Each row was made from one walk, in order. Every step used is in the known rows, and no mark comes twice. Write each row's walk.
In the rows, zero is written as 128.
Known rows
Z U S F B G T: [129 171 134 113 201 121 134 135 115 168 151 122 169 128  87 135 140 107
 120 119 127 121 107 171 150 109 117  93 109 144 183 134  94 129 171 132
 129 117 112 129 134 118 113 131 142 147 129]
G B V U Z X: [ 92 173 131 139 150 132 128 107 130 164 172 115 135  79 143 127 132 107
 132 145 123 108 113 121 131 136 149 107 112 108 137 143 114 126 135 131
 107 130  97 127 137 145 143 140 140 192 120]
P B: [144 143 127 129 122 107 132 121 125 128 152 123  93 112 120 127 130 129
  88 127 139 135 150  56 125 141 116 125 135 120 109 113 126 112 125 131
 123 140 122 133 110 124 136 128 137 145 114]
B F: [103 126 132 146  89 138 150 128 132 140 140 129 117 132 130 124 125 125
 115 126 130 143 113 155 125 134 128  93 111 129 146 146 151 122 101 129
 139 126 142 125 131 122 123 131 150 109 138]
G B Y: [116 141 131 132 122 133 134 106 136 146 167 122 138 100 117 135 132 129
 116 127 135 132 130  83 129 137 114 142 121 125 131 134 127 130 130 143
 115 129 126 134 141 121 139 133  97 161 123]
U S F B G: [141 148 136 113 140 138 136 118 123 158 149 122 141 126  91 124 141 113
 127 107 142 112 142 159 138 132 113  89  94 138 151 142 129 133 172 135
 149 129 101 140 128 129 135 125 147 147 138]
Z X N A B: [168 144 128 138 161 120 138 151 118 124 115 140 119 114 127 127 134 142
 112 136 116 135  97 128 117 111 132  97 129 119 126 109 139 134 144 142
 118 134 141 133 117 158 155 147 151 126 106]
V U: [132 167 131 115 150 126 120 131 125 133 129 130 120 128 161 132 127 127
 121 132 111 123 130 129 117 111 127 148 157 116 134 136 102 129 138 132
 128 114 136 123 119 144 129 116 125 176 127]
M B P: [126 116 128  89 119 125 141 138 136 137 138 120 116 130 116 128 142 124
  99 137 103 124 134 133 133 128 131 167 127 135 124 142 128 135 112 140
 129 145 136 129 140 147 142 131 118 143 137]
X N: [180 155 127 128 122 138 136 132 128 141 132 128 120 112 124 133 129 141
 117 140 118 129 120  97 102 121 124 120 139 116 129 122 133 136 131 139
 122 121 134 134 127 132 147 121 129 143 118]
S F B V: [101 150 131 120  77 141 147 122 146 156 167 122 142 108  64 118 130 108
 136 132 150 131 134 205 143 169 131  85  85 115 162 165 133 131 120 124
 143 146  94 133 123 127 136 134 103 153 132]
B Y N M: [105 104 131 122 127 138 164 136 124 143 119 121 144 134 109 129 108 128
 128 125 130 176 115  66 137 111 116 132 193 132 154 157 102 134 138 146
 124 121 122 136 123 118 136 127 109 142 127]
V U Z X T: [147 200 130 145 165 131 128 136 109 135 122 123 138 131 155 123 130 134
 117 127  98 130 109 144 118 120 168 132 144 115 139 134 122 132 137 124
 117 121 137 118 116 131 134 129 145 178 113]
P B V U: [ 92 169 132 115 137 114 131 124 130 146 150 119 101  92 149 132 124 112
 103 144 129 113 147  59 124 147 117 124 131 110 126 139 113 109 126 132
 129 132  95 128 103 129 143 126 127 195 115]
K N M B: [173  90 124 136 110 124 167 133 157 122 127 121 120 142 108 125 132 135
 120 132 105 188 117 121 127  92 134 148 248 107 132 146 126 122 132 131
 131 134 126 131 143 124 154 127 165 120 140]
Y N: [133 123 126 118 124 141 136 137 129 142 136 129 116 124 121 129 108 125
 127 129 135 136 118  75 138 120 127 104 195 135 131 139  99 138 138 140
 118 128 127 128 121 120 135 119 147 128 128]
K N A B V U S: [121 123 138 135 125 143 143 153 151 110 120 148 116 107 150 131 137 120
 136 140 110 123 120 131 138  94 126 114 225 113 128 147 121 126 169 141
 152 123 113 137 109 132 154 116 174 143 127]
M B: [146 142 125 131 125 122 139 144 133 135 134 125 111 135 121 124 143 124
 119 132 109 117 129 114 129 128 133 161 139 114 115 129 126 133 116 136
 123 149 129 125 136 121 144 134 136 140 136]
S F B: [142 146 129 125  75 133 144 123 139 144 172 129 138 127  60 117 131 124
 123 121 150 142 135 217 136 155 131  95 101 118 150 148 132 132 125 126
 137 145 120 132 127 125 136 130 109 142 129]
F B V U Z X N A: [123 175 132 133 121 129 160 131 132 149 152 125 137  79 127 117 130 110
 127 149 131 121 129 207 123 109 147 102 126 102 162 154 127 116 133 137
 150 130  95 130 109 152 148 136 136 183 119]
K B P N: [126 103 134  90  92 127 137 133 158 120 154 125 110 123 117 120 119 123
 164 134 139 156 148 145 138 110 122 136 140 151 118 150 142 150 129 146
 146 140 126 138 151 147 137 121 122 140  96]
S F B V U Z: [115 171 135 134  81 145 150 127 135 167 172 121 144 109  73 113 132 106
 139 131 136 127 133 223 138 160 150  89 100 104 166 172 121 131 123 124
 137 142  93 128 118 133 140 127 111 185 130]
P B Y: [114 143 131 125 118 114 138 126 124 130 144 122 107 114 112 127 127 131
  85 124 135 142 151  39 128 138 109 142 132 130 119 118 132 112 123 138
 132 138 121 137 106 119 137 132  97 164 114]
P B G: [124 136 125 112 202  94 133 119 135 165 148 123  95 116 124 129 126 125
  77 114 146 122 150  18 129 121 107 121 111 135 117 116 131 109 123 136
 127 131 120 131 109 130 125 130 148 154 117]
Z X: [121 123 125 122 159 116 121 133 120 129 115 119 134 131 130 125 129 132
 120 129 123 135 107 144 128 121 142 111 120 139 132 107 138 123 138 123
 124 134 121 126 128 159 127 152 136 123 123]
T G B P N K: [140 158 129  89 164 153 135 104 139 157 174 122 115 100 119 137 126 123
 113 180 138 135 143  97 158 149 112 146 126 128 128 139 135 137 133 143
 132 118 125 149 146 145 163 128 144 103 121]
P N: [127 117 130 118 112 112 124 138 126 133 141 127  91 134 124 127 125 132
 142 142 120 146 147 101 141 126 125 130 148 125 137 141 145 149 134 144
 134 124 132 134 133 121 119 123 144 114 139]
W T G: [151 163 123 126 180 138 116 118 136 122 115 120 143 124 128 134 129 127
 129 164 122 133 128 127 133 168 130 142 124 136 132 122 146 127 145 109
 125 121 134 128 129 163 167 147 127 106 155]
F B: [152 137 125 130  97 127 144 123 141 129 157 118 139 110 110 117 126 123
 122 129 154 139 150 199 129 120 122 122 123 125 145 143 130 117 128 135
 145 138 118 126 122 128 135 127 115 141 132]
W T G B: [156 170 124 132 179 139 121 100 142 130 146 118 144 108 124 137 131 128
 123 165 127 131 125 106 133 174 125 145 122 130 128 126 143 127 148 112
 114 127 134 131 141 159 177 148 134 121 150]
T G B: [161 188 125 121 183 152 125 109 144 140 161 119 128 105 123 133 134 123
 125 180 133 114 131  92 132 144 116 145 133 118 118 115 133 124 125 135
 119 123 118 137 146 133 162 131 140 120 119]
V U Z X: [145 177 131 141 159 126 123 136 106 141 126 123 135 127 155 120 130 125
 121 130  97 127 111 158 119  98 166 129 148 116 136 125 113 128 137 124
 123 121 125 120 115 159 129 131 147 185 121]
U S F B: [148 149 137 123  97 144 137 119 119 135 150 123 138 122  89 124 144 114
 137 118 138 119 140 185 136 148 119  91 106 130 146 136 122 136 175 130
 149 135 105 140 131 123 142 124 138 144 141]
V U Z X N P: [174 167 130 156 155 134 145 135  98 148 132 116 133 119 148 125 129 133
 105 144  98 135 109 146 105  99 151 121 174 114 135 116 112 134 135 128
 123 115 120 130 118 143 141 127 150 189 114]
N K: [111 122 126 139 113 139 141 123 116 158 135 143 121 121 133 130 123 125
 115 108 149 140 128 139 156 124 123 132 119 112 133 140 120 126 137 124
 138 131 133 134 114 127 143 132 148  97 125]
Z U S F B Y N: [121 159 140 113 131 138 143 135 108 156 136 121 162 119  75 128 130 111
 126 123 125 135 106 151 154 111 119  91 160 137 182 148  82 131 175 139
 136 123 113 133 128 127 121 122 116 159 124]
Z U S: [126 152 138 118 168 125 128 131 104 133 115 122 156 121 126 133 138 114
 130 129 113 113 107 138 142  98 120 113 144 137 160 123  90 124 172 129
 129 110 120 130 136 133 115 124 143 139 123]
W T: [131 130 127 134 135 118 123 116 129 124 121 125 139 127 129 133 128 131
 125 124 125 140 122 140 131 163 133 133 118 134 137 130 140 131 147 108
 122 132 143 125 126 157 152 145 126 125 158]
U S F: [135 145 139 126 112 147 125 121 110 136 129 129 132 135 101 131 147 119
 139 116 123 113 126 130 134 155 124  94 109 133 137 128 125 144 177 127
 137 129 107 140 131 123 136 125 145 139 136]
P N K: [118 109 128 125 108 122 139 130 116 158 149 137  91 128 129 129 119 131
 126 126 136 152 147 108 164 125 123 134 136 111 138 149 137 149 140 141
 141 127 136 140 121 117 133 126 161  87 132]

Which walk is each row?
[151 181 139 114 117 140 129 123 120 140 150 127 128 124 129 130 140 119
 124 123 121 116 139 169 122 126 116 117 146 117 150 144 100 134 175 134
 146 121 115 134 119 138 144 112 135 190 132]
V U S F B
[ 92  87 137  72 115 110 147 125 125 120 136 144 107 126 117 135 127 129
 111 144 120 149 144 136 152 119 126 132 122 151 142 150 141 146 129 148
 149 120 145 148 128 153 124 122 134 108 128]
B P N A
[122 107 134 124 171  96 141 155 129 141 133 151  85 131 123 124 132 130
 132 131 125 138 142  97 157 104 115 117 125 121 130 148 146 152 135 158
 134 125 141 145 114 123 123 121 173 107 129]
P N A B G
[115 124 131  94 121 133 133  94 137 143 177 120 135 101 120 139 130 126
 101 135 138 127 133 113 132 139 119 129 104 140 127 140 120 133 126 137
 114 131 135 136 147 146 140 127 119 147 121]
G B P
[122 108 129 131 185  98 136 164 129 145 143 151  91 136 121 133 132 130
 136 133 122 137 135  92 158 116 113 122 130 126 134 145 147 155 140 158
 123 126 141 141 115 100 127 129 178 101 132]
P N A B G T
[127 107 129  80  80 119 147 120 142 133 170 115 123 113 104 122 120 124
 115 140 144 155 166 199 142 126 122 126 122 144 155 164 141 133 123 147
 157 131 129 139 128 147 130 123 112 136 137]
F B P N
[121 126 121 128 166 144 148 142 143 182 160 141 114 119 124 132 102 116
 137 110 164 139 115  82 161 110 117 112 175 137 125 149 102 143 151 143
 120 135 125 129 122  98 151 130 172 113 105]
Y N K B G T
[132 124 128 143 203 123 124 162 140 163 130 124 132 128 135 124 127 124
 130 113 131 113 127 108 139 110 112 110  97 132 120 150 134 134 126 148
 113 132 128 129 110 132 134 126 145 147 127]
A B G
[125 122 133 151 119 152 133 176 131 141 124 122 130 124 119 124 116 130
 135 121 128 133 122  89 143 130 116 116 161 129 125 160 113 144 134 153
 113 142 128 132 104 111 144 122 110 154 127]
A B Y N
[120 126 129 122 130 130 160 152 128 135 122 140 110 129 106 124 133 124
 107 128 110 132 123  66 144 117 127 165 182 120 128 140 115 138 123 152
 128 145 131 131 125 114 148 132 123 139 130]
M B Y N A
[126 190 132 132 142 118 139 132 118 159 148 113 100  84 138 127 127 118
  97 145 115 116 130  52 112 134 139 106 136 105 126 128 124 113 132 132
 122 133  94 129  99 146 148 135 142 204 108]
P B V U Z X N
[119 156 140  94 131 134 140 124 112 142 139 120 168 121  82 129 140 110
 118 127 124 129 118 202 149 113 122  89 118 144 179 143  90 128 166 129
 141 120 118 139 135 147 118 123 123 152 125]
Z U S F B P
[116 104 129  91 104 122 147 138 127 152 147 128  95 131 116 129 134 124
 101 133 110 138 144 118 155 132 127 169 137 125 128 159 132 149 120 149
 137 144 141 139 134 141 146 130 138 120 141]
M B P N K
[110 129 132 120 122 113 157 131 122 125 144 141  94 108 111 129 120 127
  83 123 142 143 141   7 138 135 107 127 173 127 119 124 114 118 133 146
 130 139 126 139  99 116 139 126 123 149 105]
P B Y N A
[127 104 132 168 121 151 152 170 121 142 126 117 135 124 114 125 116 130
 122 134 131 143 124  99 143 121 101 118 178 137 123 154 108 146 133 151
 114 139 126 137 109  99 146 119 112 153 125]
A B Y N P
[168 135 134 121 120 136 153 149 131 127 131 150 119 107 118 134 133 140
 106 140 119 132 117 123 117 111 116 114 129 115 122 139 132 143 131 151
 124 126 153 144 114 146 159 119 138 136 110]
X N A B P
[100  90 134  68 112 121 129 126 129 132 141 122 111 127 119 135 120 130
 118 143 118 150 148 124 143 129 124 134 127 154 142 155 142 149 128 146
 145 121 137 145 135 150 122 121 122 124 136]
B P N
[145 169 128  90 177 154 128 103 146 136 166 117 131 104 119 136 130 121
 113 182 130 120 132  98 136 151 117 146 119 138 121 129 134 127 124 138
 123 119 118 141 146 151 160 129 126 125 119]
T G B P
[141 187 134 106 184 129 127 130 124 167 159 126 136 131 135 138 141 116
 115 118 120 107 135 154 127 126 112 118 122 132 155 143 106 136 175 137
 135 116 115 130 120 120 134 120 143 189 137]
V U S F B G T
[132 206 126 158 175 154 138 122 119 150 136 110 155 102 118 119 136 121
 137 158 118 112 103 124 136 153 172 106 100 119 137 131 154 126 128 120
 109 136 105 127 133 117 148 149 158 138 113]
U Z X T G B V
[141 183 128 123 184 157 132 113 145 141 156 117 140 100 119 133 131 122
 125 174 130 122 134  76 133 148 111 154 130 128 124 120 138 124 125 139
 123 118 112 139 143 132 160 134 111 133 118]
T G B Y
[111 107 129 114  98 147 152 121 143 152 148 140 132 110 128 124 116 119
 136 107 160 150 135 177 157 116 121 138 115 131 119 154 122 134 136 131
 147 145 128 140 129 145 156 130 135 114  90]
N K B P
[134 117 128 127 103 134 173 130 138 144 153 115 150 116  96 119 110 122
 120 126 156 176 142 163 137 116 113 120 178 126 166 167 108 122 134 148
 144 135 117 135 119 117 142 127 100 152 132]
F B Y N M
[109  70 133  74 113 111 155 122 126 134 140 118 124 139 112 134 117 130
 116 137 117 182 141 133 144 122 122 134 147 141 151 170 132 144 131 145
 137 118 141 145 139 151 129 122 135 114 135]
B P N M
[ 93 164 134 125 120 144 136 139 163 134 143 125 121  97 150 122 118 105
 187 140 138 119 130 145 126 124 124 132 141 118 124 158 120 132 135 134
 139 139  89 123 134 137 146 126 117 189  92]
K B V U
[ 96 173 136 135 153 138 145 136 116 152 122 133 134  89 150 127 129 109
 134 151 103 106 104 133 122 119 160 103 130 104 150 148 121 125 132 132
 131 118  97 128 112 159 140 136 148 188 115]
B V U Z X N A
[118  98 130  87  74 125 152 117 139 148 174 120 123 108 105 122 119 121
 107 134 156 159 164 205 156 129 118 130 117 138 155 170 136 133 128 145
 163 134 130 143 123 144 140 124 121 119 135]
F B P N K
[145 207 126  97 182 153 133 109 142 134 157 120 125 117 125 140 128 141
 121 172 128 131 134  76 141 180 117 148 120 135 133 145 152 144 125 143
 119 122 154 139 143  90 156 120 131 106 111]
X T G B P N
[132 105 124 134 175 122 167 125 121 162 153 116  98 116 114 133 105 124
  77 139 155 136 136  35 141 118  93  93 206 148 119 119  93 129 130 144
 121 126 118 139 112  95 136 116 165 142 114]
Y N P B G
[131 110 120 151 199 103 162 121 118 160 160 113 110 121 114 140 126 125
  68 139 150 133 146  69 132 143  83 122 146 153 118 104 121 122 125 133
 117 126 113 140 116  73 134 131 155 140 115]
N P B G T
[142 157 127 105 177 142 123  94 144 133 148 115 149 107 121 140 130 125
 111 168 126 135 126 119 137 178 122 145 110 144 130 129 144 130 144 114
 116 124 136 136 142 176 174 146 118 119 151]
W T G B P
[115 138 131 121 119 122 140 133 126 136 148 122 100 113 112 129 114 129
  82 123 141 146 145   4 135 136 109 130 171 133 120 126 116 117 134 146
 127 137 122 134 104 114 138 127 113 158 115]
P B Y N
[ 94 179 138 118 136 149 131  99 132 166 177 122 130  87 130 139 139 104
 140 139 131  93 125 104 133 158 119 104 107 110 142 155 104 135 158 137
 116 125  91 134 137 128 150 126 134 189 128]
G B V U S F
[192 136 127 154 124 126 165 121 114 142 150 116  99 102 112 136 127 144
  74 154 134 143 138  64 102 130  95 114 170 116 114 103 123 131 126 138
 123 125 128 144 122 103 158 118 141 148 104]
X N P B
[145 186 128 133 160 161 140 108 145 146 170 120 120 107 121 131 131 120
 119 176 133 124 120 102 130 150 117 123 121 121 129 128 146 120 111 136
 123 119 126 133 146 129 158 134 151 108 123]
T G B F
[110 132 132 127 128 134 151 109 132 141 167 142 124 100 109 135 124 126
 108 127 143 134 120  59 143 125 113 127 161 130 131 136 108 135 138 152
 116 129 129 138 135 114 144 128 123 145 114]
G B Y N A
[154 233 130 154 169 151 136 124 120 151 150 119 132 121 152 124 134 129
 109 151 101 127 102 143 118 125 161 123 140 110 142 132 133 126 125 128
 116 119 139 122 129 132 150 132 161 164 113]
V U Z X T G B F
[145 168 135 135 135 140 155 156 131 140 127 151 111  94 142 134 132 131
 123 148 113 114 115 105 114 114 118 110 138  92 127 146 120 138 139 151
 125 122 130 140 106 135 164 118 145 165 112]
X N A B V U
[151  93 120 148 162 118 155 127 151 141 160 116 103 124 112 137 124 135
  73 145 138 152 136  74 128 113 100 120 241 150 122 111 135 118 133 131
 136 125 114 136 120  82 141 124 163 127 119]
K N P B G T
[118 150 139 123  97 151 139 120 121 147 147 120 146 110  92 125 142 104
 148 128 139 107 137 176 141 160 122  85  95 129 155 153 126 133 172 129
 152 138  84 142 124 121 141 128 136 149 141]
U S F B V
[132 134 124 112 180 113 145 120 150 164 159 117 140 113 114 119 123 116
 113 120 159 128 153 177 133 105 110 115 103 138 152 142 134 113 122 140
 152 127 116 129 121 136 125 129 127 145 133]
F B G
[121 148 132 149  98 134 148 100 140 148 187 125 115 107 124 130 133 126
 106 126 142 134 114 123 125 142 121 100 101 119 132 138 137 125 108 133
 119 132 144 126 145 116 139 133 151 127 128]
G B F
[139  88 128 103 131 113 178 126 129 136 127 116 143 146 108 128 134 126
 109 126 109 180 121 139 134 112 125 157 147 115 140 162 112 129 120 139
 116 136 135 137 146 138 150 133 136 128 137]
N M B P
[134 119 134 143 100 143 156 119 138 133 153 117 104 109 111 134 130 120
  94 155 124 141 140  99 128 133 106 102 243 129 130 127 115 123 158 124
 149 126  89 142 119 106 151 114 157 169 121]
K N P B V U S F
[109 121 129 145  97 150 148 132 139 153 141 141 131 109 126 121 120 122
 147 100 163 156 133 139 155 115 114 151 122 120 124 146 130 132 138 133
 149 145 121 136 125 121 156 135 116 122  92]
N K B Y
[115 110 138 142  98 110 154 157 123 125 141 153  77 133 122 122 132 131
 134 135 120 149 134 131 152 121 121 102 130 113 136 155 153 151 124 152
 138 133 151 143 120 115 129 123 180  92 132]
P N A B F
[136 157 142  80 109 133 129 123 118 142 154 123 115 125 125 132 135 119
 121 135 114 129 151 173 132 127 116 121 144 130 154 159 108 148 176 145
 154 119 119 141 123 150 136 110 129 188 139]
V U S F B P N
[126 128 130 130 125 135 159 106 134 156 165 119 140 106 107 136 117 128
 116 126 141 162 119  56 137 124 112 128 173 123 140 151 101 134 139 149
 106 128 124 136 142 114 147 128 118 152 121]
G B Y N M
[129 162 133 159 126 145 157 141 141 146 144 111 126  85 139 117 120 112
 173 150 130 128 116 154 114 105 136 110 162 118 124 140 125 138 136 131
 132 135  82 133 137 135 157 132 140 198  77]
K B V U Z X N P
[136 163 124 132 168 156 134 106 133 158 148 124 142 100 119 139 118 125
 115 158 140 144 118  78 152 170 116 145 143 129 137 137 129 132 158 120
 117 125 134 137 129 154 185 147 127 108 149]
W T G B Y N K
[107 159 135 165 129 149 129 170 129 151 126 118 137 101 149 119 129 110
 158 138 112 102 121 141 133 125 143 109 123 101 128 172 115 136 126 138
 115 136  97 125 103 128 145 122 136 191 129]
A B V U Z
[135  81 132 121 104 136 149 149 159  99 125 151 115 124 118 128 131 136
 114 135 119 150 120 153 143  95 131 121 214 130 121 144 137 129 137 139
 145 132 141 140 115 141 144 119 155 112 120]
K N A B P
[111 136 129 131 111 151 147 107 128 172 177 129 128  95 115 136 118 124
 105 119 152 139 121  58 148 135 112 126 152 121 133 147 104 136 140 146
 114 134 129 136 130 115 152 129 122 143 118]
G B Y N K
[ 98 163 130 119 113 133 144 127 147 149 161 114 141  88 138 122 123 106
 134 148 143 116 151 205 127 133 123 119 125 115 160 170 116 114 126 134
 151 131  91 126 113 135 141 127 107 186 132]
F B V U
[118 151 131 143  93 116 151 121 129 139 161 124  83 119 121 123 129 126
  77 125 139 147 141  77 123 147 118 101 118 122 121 129 142 107 104 129
 132 140 136 130 113 114 132 131 151 129 119]
P B F
